Each row was made from one small tree. The marks that hang from a mark follow it in brackets, in alphabetical order. Every link used is in the known rows. Write each row's tree.
Known rows:
G[F[N[X]]]: -3; -6; -2; 16; -4; -9; 4; 12; 7; 6; 12; -12; -19; -11; -13; -12; 20; -4; 1; 12; -5
G[E[L N] F X]: -23; -1; -17; 3; 0; -15; 0; 25; -9; -13; 4; -7; -33; -24; -18; -13; -10; -10; 2; 11; -11
N[E X[L[F]]]: -6; 2; -6; 15; 2; 1; -9; -4; 8; 6; 21; -4; -11; -6; -13; 7; 10; -11; -2; 3; -2
E[L[F[N[X]]]]: -12; 1; -6; 4; 3; -5; -8; 10; 6; 6; 12; -12; -31; -13; -24; -12; 5; -11; 0; 8; -8
L[F[N] X]: -6; 4; -14; 13; -1; -10; 1; 7; -14; 15; 10; -15; 3; -18; -11; -8; 13; -18; 6; 5; -4
X[L[F]]: -18; 4; -4; 15; 6; 1; -5; 7; -1; 7; 4; -13; -7; -4; 0; 7; 8; -15; 1; 2; -1
F[L[X] N[E]]: 13; 4; -15; -1; -4; -28; 5; 3; -13; 21; 14; -5; 22; -14; -16; -13; 22; -26; 1; 10; 0
N[E]: 3; -1; -10; -3; -12; -19; -2; 0; -2; -1; 7; -1; 7; -5; -12; 7; -2; -17; -1; 2; 0
E[L[F] N[X]]: -23; 4; -10; 7; 0; -4; -6; 11; 3; -10; 12; -5; -39; -13; -41; -9; -15; -3; 1; 8; -4
G[F[L N] X]: -7; 0; 0; -2; 2; -27; 7; 18; 8; 15; 6; -14; -6; -17; -4; -16; 31; -36; 0; 12; -4
F[N[X[L]]]: -2; -3; 0; 24; 3; 6; -2; 11; 9; 11; 9; -14; 0; 0; -3; -8; 14; -9; 1; 13; -5
G[E[L N[X]] F]: -19; -3; -17; 16; 0; -5; -1; 22; -10; -12; 11; -5; -45; -20; -27; -13; -9; 14; 1; 14; -9
F[N]: -1; -2; -3; 7; -8; -15; 1; 12; -1; 8; 0; -12; 4; -4; -5; -7; 7; -19; 3; 7; -3
N[X]: -4; -3; -3; 12; -3; -3; 0; 9; 8; -3; 11; -6; -8; -4; -10; 6; -5; -4; 2; 10; 0
X[L[F[N[E]]]]: -3; 3; -7; 11; -2; -11; -7; 0; -2; 16; 10; -10; 0; -7; -8; -7; 22; -25; 0; 0; -6
F[L N]: -2; 2; -1; 2; 0; -24; 4; 14; -1; 18; 2; -11; 4; -5; -4; -12; 17; -28; 2; 10; 0
X[L]: -9; 0; -4; 12; 4; 0; -2; 11; 0; 3; 0; -11; 7; 2; 3; 7; 3; -11; 1; 6; 0
F[L[X] N]: 3; 3; -11; 6; 3; -19; 7; 14; -12; 20; 7; -12; 17; -13; -8; -13; 20; -23; 3; 13; 0
X[L[F[N]]]: -13; 3; -2; 18; 4; -2; -5; 9; -1; 17; 3; -17; -5; -5; 0; -7; 19; -22; 3; 3; -5
E[L N]: -16; 3; -13; -3; -5; -13; -1; 16; -6; -11; -3; -4; -16; -6; -33; -7; -19; -7; 1; 9; -4

Write each row's tree:
5; -1; -24; -7; -3; -21; 2; 6; -15; 7; 12; -8; -3; -21; -31; -15; 19; -7; -2; 10; -9 : G[F[N[E[L[X]]]]]
4; 4; -18; 6; -8; -18; -2; -3; -14; 14; 16; -8; 8; -20; -18; -8; 16; -21; 3; 2; -5 : L[F[N[E]] X]
-9; 0; -2; 17; -3; -6; -3; 7; 7; 10; 14; -12; -20; -11; -13; -9; 10; -15; 3; 6; -5 : L[F[N[X]]]
11; 0; -3; 3; -5; -24; 1; 3; 9; 16; 18; -3; 0; -8; -18; -13; 20; -24; -1; 12; -1 : F[L N[E X]]
0; -1; 2; 10; 2; -16; 3; 13; 8; 16; 11; -9; -6; -6; -10; -13; 17; -19; 1; 14; 0 : F[L N[X]]
-22; 4; -4; 28; 2; 9; -4; 8; 5; -1; 14; -8; -23; -6; -21; -5; 0; -5; 3; 8; -1 : E[N[X[L[F]]]]
7; -3; -10; -5; -6; -15; -6; 4; 7; 4; 14; -3; -12; -9; -29; -12; 2; -10; -4; 11; -9 : F[N[E[L] X]]
9; 2; -23; -8; -5; -19; -2; 5; -14; 7; 10; -6; 10; -15; -27; -11; 6; -13; -1; 9; -8 : F[N[E[L[X]]]]
-16; 1; -2; 22; 8; 9; -7; 6; 8; 5; 15; -11; -16; -5; -5; 6; 7; -6; 1; 6; -1 : N[X[L[F]]]
1; -2; -12; -8; -4; -11; -6; 2; 7; -6; 14; 1; -13; -8; -29; 4; -9; -3; -4; 10; -5 : N[E[L] X]
9; -3; -4; 16; -3; -3; -4; 2; 10; 11; 15; -6; 4; -1; -10; -8; 17; -13; -1; 10; -4 : F[N[E X[L]]]
-14; 1; -10; 6; -3; -4; -2; 15; 5; -12; 7; -3; -26; -7; -38; -8; -19; 2; 1; 14; -4 : E[L N[X]]
-10; 5; -18; 0; 5; -10; -3; 11; -15; 11; 8; -14; -8; -19; -23; -11; 7; -13; 2; 7; -8 : E[L[F[N] X]]
1; 0; -6; 10; -10; -14; -6; -3; 7; 10; 21; -5; -14; -13; -20; -7; 13; -19; 1; 3; -5 : L[F[N[E X]]]
9; 2; -17; 1; -2; -29; 9; 5; -14; 20; 16; -7; 9; -20; -19; -17; 36; -19; 0; 11; -1 : G[F[L[X] N[E]]]
-26; 7; -12; 0; -2; -12; -5; 11; -6; -7; 1; -7; -30; -12; -36; -8; -14; -11; 2; 4; -4 : E[L[F] N]
-11; -1; -25; 6; 7; -8; 2; 20; -29; -2; 8; -10; -17; -25; -9; -2; 1; 9; 1; 10; -8 : G[E[L[X]] F]
